Each row was made from one small tree. The marks that hang from a mark follow it in brackets, in alphabetical order. Every link used is in the known rows. Write each row's tree.
Known rows
lopu{leso}: [-40.6 -23.1  -1.3 -30.0   4.9  -0.2 -20.2  -2.2 -25.1  13.9  -0.7  -5.1
  26.2 -10.7  -6.1 -22.5   5.0 -25.2  10.8   2.5  12.7  -6.8]
nolip{befez{derizez{sufod} lamogeg nolur{leso}}}: [ 28.5  33.0  30.1  30.2  -5.9  29.5  -4.7  16.0  -8.3 -20.1 -14.6 -35.0
 -35.2  35.5 -12.1   8.4 -46.7  21.5   1.3 -58.0 -13.7  20.4]
leso{nolip pono{befez{derizez{sufod} lamogeg nolur}}}: [  7.0   1.9 -15.6   5.8  31.9 -22.2  26.5 -18.4 -10.7   8.7   2.3  31.8
 -25.1 -15.8   1.8  14.5  14.6   7.4   0.4  21.8  -4.4   2.2]
sufod{pono{befez{derizez lamogeg nolip nolur}}}: [ -8.4  -5.3 -15.6  29.5 -15.2  29.9  16.6   6.2   0.5  13.5   2.6  25.1
  17.9  30.3 -16.1  -4.1 -28.5  -2.2 -16.8 -29.7  -6.7  18.9]
sufod{pono{befez{derizez}}}: [ -4.0  -0.1 -11.4   9.9  -1.0  12.4  15.1   6.4   1.2  18.3  -4.9  11.8
  21.7  21.6  -0.7  -5.4 -14.8 -23.6 -14.6   9.4   9.6  -3.6]
lopu{leso{nolip nolur pono{befez{derizez{sufod}}}}}: [-10.5  -1.1 -19.4 -46.0  20.9 -34.0  -1.1 -29.6  -7.2   3.3   9.5 -10.7
   1.4 -19.2  26.5 -15.7  47.0 -22.3 -11.8  61.4  11.0 -29.3]
lopu{leso{nolip{befez{derizez{sufod{pono}} nolur}}}}: [-18.8  -3.2   2.0   1.8  34.3  -2.7 -18.5 -15.1 -23.5  14.3   5.8 -13.5
 -17.3 -41.6  -1.7 -12.3  -4.3 -27.7  -1.1  16.3  -4.3 -14.0]
derizez{leso{nolur} sufod{pono}}: [ 22.9  20.2  -9.5 -20.6 -26.0  -8.4  -6.8 -16.4  19.3 -22.8  10.8 -21.4
  35.6   1.7  39.5  -3.0  25.4   2.2  15.7  81.8 -10.2 -10.7]
derizez{leso{nolip}}: [ -5.5 -28.3  -1.7 -16.6   3.8 -26.4 -28.0 -11.4 -11.5   9.9   6.8 -12.8
  -8.8 -16.2  11.4  -6.9  13.9   6.0  29.7  17.5   4.8 -14.9]
leso{pono}: [  1.6   8.1 -13.1  -8.5   4.4 -11.6  14.5  -1.1 -17.3 -17.0 -21.7   7.5
  52.4  -0.9  -0.7  -1.5  -4.5  -6.8  38.0  45.4  17.4 -10.5]
derizez{leso{nolip} sufod{pono{befez}}}: [ -3.7   1.7 -18.0  -5.9   7.1 -28.8  -0.1 -24.0   5.4  -2.2  20.2  18.3
 -12.5 -39.0  39.0   7.3  14.4  -6.4  -4.3  54.2 -23.6 -19.1]
sufod{pono{befez{derizez{leso} lamogeg nolur}}}: [ 13.5  -4.2 -12.4  19.5 -15.1  22.3  15.8   0.3  -0.8  25.1   6.6  17.1
   3.6  40.0  -3.6  -2.8 -11.8   4.2  -6.1   6.3  -4.5  25.5]
nolur{befez}: [-14.6 -28.6  18.2   2.3  -1.5  15.9 -24.7  31.9   8.2  18.7  -4.0  14.0
   3.4 -32.7 -45.8  -6.7  19.8 -15.7   5.0 -45.7  24.1  -0.8]
nolip{befez{lamogeg nolur}}: [ 12.6   2.2  21.8  26.4 -20.7  32.2 -15.0  38.7 -20.6 -12.6 -12.7 -29.2
   3.1 -12.9 -39.5  -7.5 -37.3  21.5   1.4 -57.9  -6.9  19.4]
pono{befez{derizez{sufod} nolur{leso{nolip}}}}: [ -8.6   0.5   9.3   8.8  20.3 -17.9  10.2  -9.3  -1.6  16.9  -6.1   0.5
 -54.1  56.6   9.8  13.7  -2.8   0.7 -18.2 -30.1  16.3  18.8]
nolur{leso{nolip{befez{derizez lamogeg}} pono}}: [  2.4  10.8  14.5  -6.1  24.3 -35.5   9.2  -4.6  -5.6 -23.5 -19.3 -18.7
 -20.7 -13.2  22.2  17.4 -30.0  15.7  11.9   3.3   3.7 -14.8]
derizez{leso{nolur} sufod{pono{befez{lamogeg nolip}}}}: [ 11.2  13.6 -22.1 -22.4 -43.0  -6.7  -0.2 -13.3  22.0 -27.3  20.7  -3.6
  26.0   4.9  38.6  -5.3  21.2   9.5 -13.6  41.4 -24.1 -11.5]
sufod{pono{befez{derizez nolip}}}: [-17.2  -0.9 -19.6  16.1  -7.7  13.6  11.7   3.3   0.6   6.6  -2.9  15.6
  26.4  21.4  -2.6  -8.9 -27.2 -24.8 -19.0 -14.3   3.4 -12.2]
sufod{pono{befez{nolur}}}: [-11.1 -12.6  -9.1  20.7  -4.3   6.1  15.7  11.9  -3.6  19.7  -6.0  14.6
  28.3   1.9 -10.1  -2.6 -12.7 -10.2  -9.0  18.9  12.3  17.1]
derizez{sufod}: [-26.0   9.4  11.4  -7.8   4.6   4.5  -2.2  10.2  -0.6 -16.6  -9.6   6.7
  33.3 -21.9  -3.3   6.1  -3.5 -14.4   7.5  -4.0  -1.2  -4.0]
nolur{befez{derizez{sufod}} leso}: [ -1.8   5.0  34.2   1.5  16.5  -1.9  -9.7   5.5  25.4   4.0 -10.3   2.1
 -48.1  26.2  -2.6  18.2   1.6  -6.6   4.6 -45.7  19.7   2.6]

Write each row's tree
[-30.9  12.6 -10.5   6.5  -3.4   4.2  13.9   4.9   7.1 -17.4  -1.0  26.6
  37.7 -27.9   6.5   4.8 -15.8 -23.3 -20.1   1.7 -13.4 -10.7] => derizez{sufod{pono{befez{nolip}}}}
[  3.8  -1.9  13.6 -14.6 -19.6  17.5 -26.0  17.0  31.2 -10.3  -1.7 -29.2
  19.7  12.4 -22.4 -13.6  35.7 -10.8  -5.9 -32.9  24.8 -16.1] => leso{nolur{befez{derizez{sufod} nolip}}}
[ -8.2 -14.8 -17.7   4.2  35.0 -43.0  18.4 -12.1 -17.7   8.8  -6.6  21.6
  -7.1 -37.6   0.9   7.9  16.3  -0.1   6.8  39.9  15.4  -7.3] => leso{nolip pono{befez{nolur}}}
[ 17.0  -1.6 -29.3 -22.9 -18.3 -31.1   0.3 -19.6 -17.6  -9.5   0.2   1.1
   8.4  35.1  29.4  -9.2  11.3   6.7  29.5  48.7   6.9 -14.8] => derizez{leso{pono{befez}}}
[  2.6  21.4 -18.5  12.8 -32.1  46.0  -2.5 -19.2   5.0 -21.8  18.9  24.3
   3.8  52.1   4.8  -2.4 -34.5  10.2   7.2 -60.6 -47.1  -0.8] => befez{derizez{leso sufod{pono}} lamogeg nolip}
[ 19.2  11.0 -11.4 -12.2 -38.6   6.7 -12.1  -7.7  30.1 -23.0  21.9  -1.0
  22.6 -16.0  20.4  -3.9  29.2   6.9   2.3  37.5 -21.8  -8.8] => derizez{leso{nolur{befez{lamogeg nolip}}} sufod{pono}}
[ -4.2  -9.6  34.2   6.0  23.9   3.4  -2.4   5.9  32.3  15.8   8.5  24.2
 -62.2 -28.8  -8.9  26.3   5.2   9.3 -13.5 -52.6  -7.2   9.7] => nolur{befez{derizez{sufod{pono}} lamogeg} leso{nolip}}
[  9.9   3.9  29.0  22.5 -18.5  17.4 -10.4  34.3 -14.9 -19.1 -17.4 -35.1
  -9.2  -2.8 -24.3   0.9 -46.3  30.0  -0.2 -58.1  -5.0  22.7] => nolip{befez{lamogeg nolur{leso}}}
[-34.9 -20.6 -23.5 -32.6  28.6 -36.7  -0.6 -22.6 -28.6  13.4   6.0  16.3
   2.1 -43.3  12.1 -14.4  21.1 -24.9  -2.7  39.5   7.3 -24.8] => lopu{leso{nolip pono{befez}}}
[ 30.9   6.7   0.5 -17.2  26.7 -23.9  -2.6  -9.8  25.6  -4.3   0.3 -14.4
  -0.4 -43.3  -2.3   2.7  64.7  -7.9   9.9  60.0  23.4 -30.0] => leso{nolip nolur{befez{derizez{sufod}}} pono}
[-27.8 -28.3   8.4   1.4   8.5 -30.3   4.5   8.1  -7.2  18.2  -9.3   0.5
 -27.9  18.7  -2.0   6.6  -1.6   9.7 -18.6 -29.7  24.7  20.8] => pono{befez{nolur{leso{nolip}}}}
[-10.4 -23.6  30.3  12.9 -15.0  16.1   5.8  18.4  -6.0   8.3 -10.2   1.9
  -0.3  27.4 -24.7  14.6 -23.2  48.7  20.2 -45.8   1.9  66.0] => befez{lamogeg nolur{leso}}
[  9.0  -8.5 -12.5  -3.9 -14.2   9.9  10.2   1.9  11.4  18.7  12.1   5.9
   9.3   9.8   6.9  -6.6   5.5  -1.5 -21.9  13.4  -5.3  -0.5] => sufod{pono{befez{derizez{leso{nolip nolur}} lamogeg}}}
[ 44.5  37.2   8.2   4.4 -28.3  33.8 -13.4  13.0   1.1 -26.9   2.3 -40.8
  -8.1  18.8   2.7  -9.8 -23.7   8.3  -7.1 -23.4 -25.3 -14.7] => nolip{befez{derizez{leso{nolur} sufod{pono}} lamogeg}}
[ 21.2  15.2  21.6  28.9  -1.0  55.1   6.9  -0.5  -3.6  16.2  -0.3  11.4
 -19.0  68.4 -31.0  12.7 -11.5  23.9  22.6 -46.8 -13.6  58.7] => befez{derizez{sufod} lamogeg nolur}
[  7.6   2.4  18.9  30.2  26.7  13.5  -9.2  10.0  -7.5   6.2  -0.1 -13.0
 -27.2 -48.1 -22.4   6.1 -19.7   2.4  -4.2 -25.8 -14.2  -0.9] => leso{nolip{befez{derizez{sufod{pono}} lamogeg nolur}}}
[ 21.7  -2.8 -14.6 -35.1   5.8 -29.8  14.6  -7.9  13.0  -3.5   3.8 -13.3
   4.0 -12.3  12.7  -2.7  50.3  10.9 -16.4  41.0  13.6 -22.1] => leso{nolip nolur pono{befez{derizez lamogeg}}}
